Each row comes from the steps of one walk. Every step used is in the known rows, and no mark comes twice. Write the walk behind each row, first mark first.
Known rows:
lugiv-morig: [  8   3   4  -4  -9   1   5  11   9  -1   1  -1  -8   5   3   2   1 -11
 -13  -5  -2   8  -2 -13  -3]
pizo-disi-sakal-lugiv: [ -2   2  14 -19  12 -15  -2 -20 -17  -1 -14   2   7   4  -2  -9  16 -15
   8  -2  -4   0   3   6  11]
geregib-nesi-sakal: [ 14   6  14  -6 -13   5  33   1   6  -3  23  -5  -8 -15  14 -12  -4  -1
  14  15   4   7  -3  -3  13]
sakal-disi-geregib-lugiv-morig: [  2  14 -30 -24   4 -15  11   4  19  10 -19  -4 -16   8   0  -9   6  -4
   4  10  13  14   4  -1  24]
lugiv-geregib-disi-sakal-nesi: [  0  20   7 -39   6 -11  10 -20 -10 -19   5 -37  12  43 -12  -8  -7   4
   6   5  13  -6   0   8  -4]
disi-pizo: [ -5  12  -6   1   1  -9   8   3  -4   7 -10  -8   6   9   1  -3 -12   6
   1   6   4  -5   6   1 -12]
pizo-lugiv: [-12   2  -2   4   6  12  -5 -10  12   8  -3   4   3 -17  -6  -2   5 -10
  -3   4  -3  -4   1  13 -11]
tikuf-disi: [  2  -3  -4  -1   3 -12  -2   6 -14  10  -1  11   4  -9  -4  -4   1   3
  13   9  -3   0   8  -6   2]
tikuf-disi-sakal: [ -3  -1   1 -16   6  -8  -7  -5 -31   5  -2   3   3   6  -1 -12   9   3
  21   4  -3  -5   6   7   4]
disi-geregib-nesi-pizo-lugiv: [ -2   8 -21 -19  13  14  11 -20  40   4   2   1  -1 -31  12 -14   0   6
  29  20   9   4  19  35   7]
sakal-nesi: [ -4  -3   4 -10   0   4   3   4 -13  -1  15 -16  13  11  -8  15  -8   7
   8   6   5   1   8  -7 -11]
sakal-lugiv-geregib-nesi-pizo-disi: [ 14  10   1 -25  18 -10  20 -28  27 -19 -12  -7  12 -26   6 -15   2  -8
   3  12   2  14  18  -1  19]
pizo-lugiv-geregib-nesi: [  3  10  -1  -8   8   8  15 -12  29 -12  -3 -20   7 -20   1 -22   4  -8
  -6  20  -1   0   2   6  -1]
lugiv-geregib-nesi-pizo-disi: [ 16  10   3 -24   4   1  13 -31  17 -19   3  -3   5 -24  12 -14  -4 -10
  15  12   4   4  18  -7   0]
pizo-disi-geregib-lugiv: [  5   3 -24 -23  16 -23  -2 -13   4   6 -12  17 -15  -7  -5   1   5  -5
  26   9  10   4   4 -10  16]
nesi-sakal-disi: [ -5  15   9  -7 -13  -1  25 -12  -8  12  14  -3  -1  -3   4 -10   4 -13
   8  15   6   6   2   6  12]
nesi-pizo-lugiv-geregib-disi-sakal: [-11  27  -7 -32  19  10   1 -47  26  -9 -10 -13   0   7  -6 -15   0 -11
   3  -2   9  -7   7  39  -3]
geregib-lugiv: [  0  -2 -15  -5  15   0  -2   2   7   3 -13   4 -11  -2  -7  11  -4   4
   1  -7   3   3  -3  -8  11]
pizo-lugiv-geregib-nesi-sakal-disi: [ -3  25   7 -14  -4   7  40 -25  22   0   9 -21   5 -24   6 -33   9 -21
   4  35   5   7   3  13  10]
tikuf-disi-sakal-lugiv: [ -6  -3   0 -15  20 -20   0  -1 -20   7 -17  -1  11   4  -8 -14  13   5
   9   4  -4   3   5  13  23]
tikuf-disi-geregib-nesi-sakal-lugiv: [ 12   5  -6 -17  12 -34  41   7  12  12   4  -2  -2 -20   3 -27   7  11
  31  37   9  19   6   4  50]
sakal-nesi-pizo-lugiv-geregib: [-17   4  -7 -25  21  21   3 -28  16  -3  10 -18  21  -6 -19  11  -7   0
  -2  11  10   7  21   9 -15]
geregib-nesi-pizo-lugiv-morig: [  6   8   0  -9  -1  32  11  -9  40  -1   6   0  -5 -32  15  -1  -5 -13
   2   0  -2   6  15  13 -10]
lugiv-geregib-nesi-pizo: [ 12   7  -6 -21   7   9  17 -17  28 -19   2 -16   4 -14  11 -14  -8   6
   3  10   7   9  14   5  11]

Which walk is each row?
[ -2  17  11 -27   0  -1   5 -12 -15  -9   8 -24   8  38  -6   3  -9   5
  20  -3  11 -10   2  17 -11]	geregib-disi-sakal-nesi
[-24  27 -11   3  -2   1  10 -13   4  20 -19 -11  17  -6  -1 -15  -2 -11
   4  19   2  -9  15  27 -23]	sakal-disi-pizo-lugiv
[-22  29  -1  -2  -7   2  29 -16  -1  29   0  -7   7 -11  -1 -14  -3 -18
   8  24   6  -2  10  20 -13]	nesi-sakal-disi-pizo-lugiv
[-13   2  -9  -5  13  26  -6 -24  21   9  -1  11   3 -25  -3   8  -2  -7
   6  -3   1   0  15  23 -10]	nesi-pizo-lugiv
[ 12   8  14 -30  14 -20  18 -23  -1 -23 -15 -21  11  -2   6 -32  14 -13
   6  13   0   6   2   1  20]	pizo-disi-sakal-lugiv-geregib-nesi
[ -4   6  -4  -7   7  30   7 -19  32  -1   5   2   3 -37  12  -3  -6  -2
  16   6   0  -2  18  27  -6]	geregib-nesi-pizo-lugiv
[ 13   5 -20 -26   9 -22   4  -3  12   5 -11  15 -24  -3  -2   3   5 -13
  11   3   8  11   1 -24  12]	pizo-disi-geregib-lugiv-morig
[ -9  -3   9 -25   2   8   0  -6 -31  -3  17 -20  14  27  -6   7  -2   6
  15   1   4  -2   7   6  -9]	disi-sakal-nesi
[  9   7  12 -29  -2  14   2 -32  -7 -13  10   5   0 -16  24 -11  -1  -9
  37   0  -1  -7  19  15  -5]	geregib-nesi-pizo-disi-sakal
[ -7  -4  -3 -19   5  18   1 -11  -4   0  18  -8  13   4  -6  23 -15  12
  14  -1   8   5  22   4 -10]	sakal-nesi-pizo
[ 17   9  -3 -19  -4 -16  15 -10   8  -6   4   3  -3 -16  17 -19   5  -5
  37  24   7   1   8  -2   7]	pizo-disi-geregib-nesi
[ 20   9  18  -7  -6  -5  43  14  26  -2   9 -11 -10 -15   9 -11   2 -10
 -11   9   2  23  -6 -11  31]	geregib-nesi-sakal-lugiv-morig
[ -2   0 -32 -18  20 -15   1   1  15   7 -13   3 -15   2  -6   2   2  11
  14   7  11   7  -1   1  27]	disi-geregib-lugiv
[ -1   5   2   1  -3  13   0   0  19   7  -2   3  -5 -12  -4   1   7 -20
 -16  -2  -5   3  -1   0 -14]	pizo-lugiv-morig
[ -7  27   1 -24  15  -3   3 -32  16 -11 -13 -19   0  15 -11 -21   7 -14
  -2   4   6 -10  -7  28  -5]	pizo-lugiv-geregib-disi-sakal
[ 17  10  11 -15  -4  -4  38  -8  15 -13  19 -21  -6 -10   7 -22  -4  -4
   0  23   7  11  -5 -11  20]	lugiv-geregib-nesi-sakal
[  2   3 -30 -31  22 -10  -4 -26  13   8 -10  24 -15 -14   0  10  -4   0
  33   3  13   8  17  -2  16]	nesi-pizo-disi-geregib-lugiv
[  8   4   1 -27  22 -24  19  -3  -3 -14 -17 -24  15   0   0 -36  12   5
   6  21  -2   8   5   8  32]	tikuf-disi-sakal-lugiv-geregib-nesi
[  6   7   5 -25  17 -12  21 -10  12 -24 -15 -33  12   9   3 -32  10   3
  -8  11   1   7  -1  13  32]	disi-sakal-lugiv-geregib-nesi
[-12  -2   3 -33   6  21  -4 -21 -21  -4  20 -16  13  18  -2  15  -9  13
  22  -5   8  -1  20  17  -7]	disi-sakal-nesi-pizo
[ 13   4 -15 -14   3 -22  17   9   5   4   0   0   0 -15  11 -25   4  15
  38  31   7   5  11   5  19]	tikuf-disi-geregib-nesi
[ 15   8   0 -12   3  -4  20  -3  19 -21  -1 -22   3  -5   7 -22  -1   1
  -4  15   2   5   0  -6  10]	lugiv-geregib-nesi
[ 11   6  14  -4   3  -8  38   3  17  -1   7 -10   0 -17   7 -14   2   0
   4  14   2  14  -3   3  33]	geregib-nesi-sakal-lugiv
[ 10   6 -19 -23   6   2  15 -11  29  -6   6  -3  -5 -16  18 -12  -4  17
  30  15  12   8  17  22  18]	disi-geregib-nesi-pizo
[-19  33  -5 -11   0  -8  34 -25   8  17  -4 -22  11  -6  -9 -26   0 -19
  -7  32   9   4   7  11  -5]	nesi-sakal-disi-pizo-lugiv-geregib
[ -1   6 -24 -19  16   3  11 -15  26  12   1  11   2 -39   8 -16   1   9
  43  28   6   4  26  29   9]	tikuf-disi-geregib-nesi-pizo-lugiv
[  0  -1 -36 -19  25 -26   0   5   1  18 -15  14 -11  -5  -9  -1   4  15
  29  16   9   8   7  -6  28]	tikuf-disi-geregib-lugiv
[ -1   2 -11 -37   5  -6   4 -26  -5   4  17   3  10  -1  -4  13  -4   4
  39  14  16   7  27  -1  -8]	sakal-nesi-pizo-disi-geregib
[ -2  22  -8  -5   9  -1  24  -9  26  -6 -14 -26  14 -12   2 -25  -8  -4
  -5  25   2  -4   9  10 -13]	disi-pizo-lugiv-geregib-nesi
[  2   2   7 -17   7  -6   5   3   1  -2 -15 -13   0  17  -2  -7  13  -9
 -17 -10  -2  12  -5   6  19]	disi-sakal-lugiv-morig
[-13  33   5  -6 -15   4  33  -7   8  28   2  -9  -1  -7   2 -12  -2 -26
  -7  19   5   6   7   5 -16]	nesi-sakal-disi-pizo-lugiv-morig
[-24   0   1 -28  14  33  -8 -30  -9   5  16 -11  18   4 -10  14  -3   1
  22  -1   5  -4  22  29 -19]	disi-sakal-nesi-pizo-lugiv
[ -3  26  -6 -10  12  -7   8 -23  32  -8 -13 -11   0   0 -14 -14   1 -16
 -12   9   7  -5  -5  16  -6]	pizo-lugiv-geregib-disi
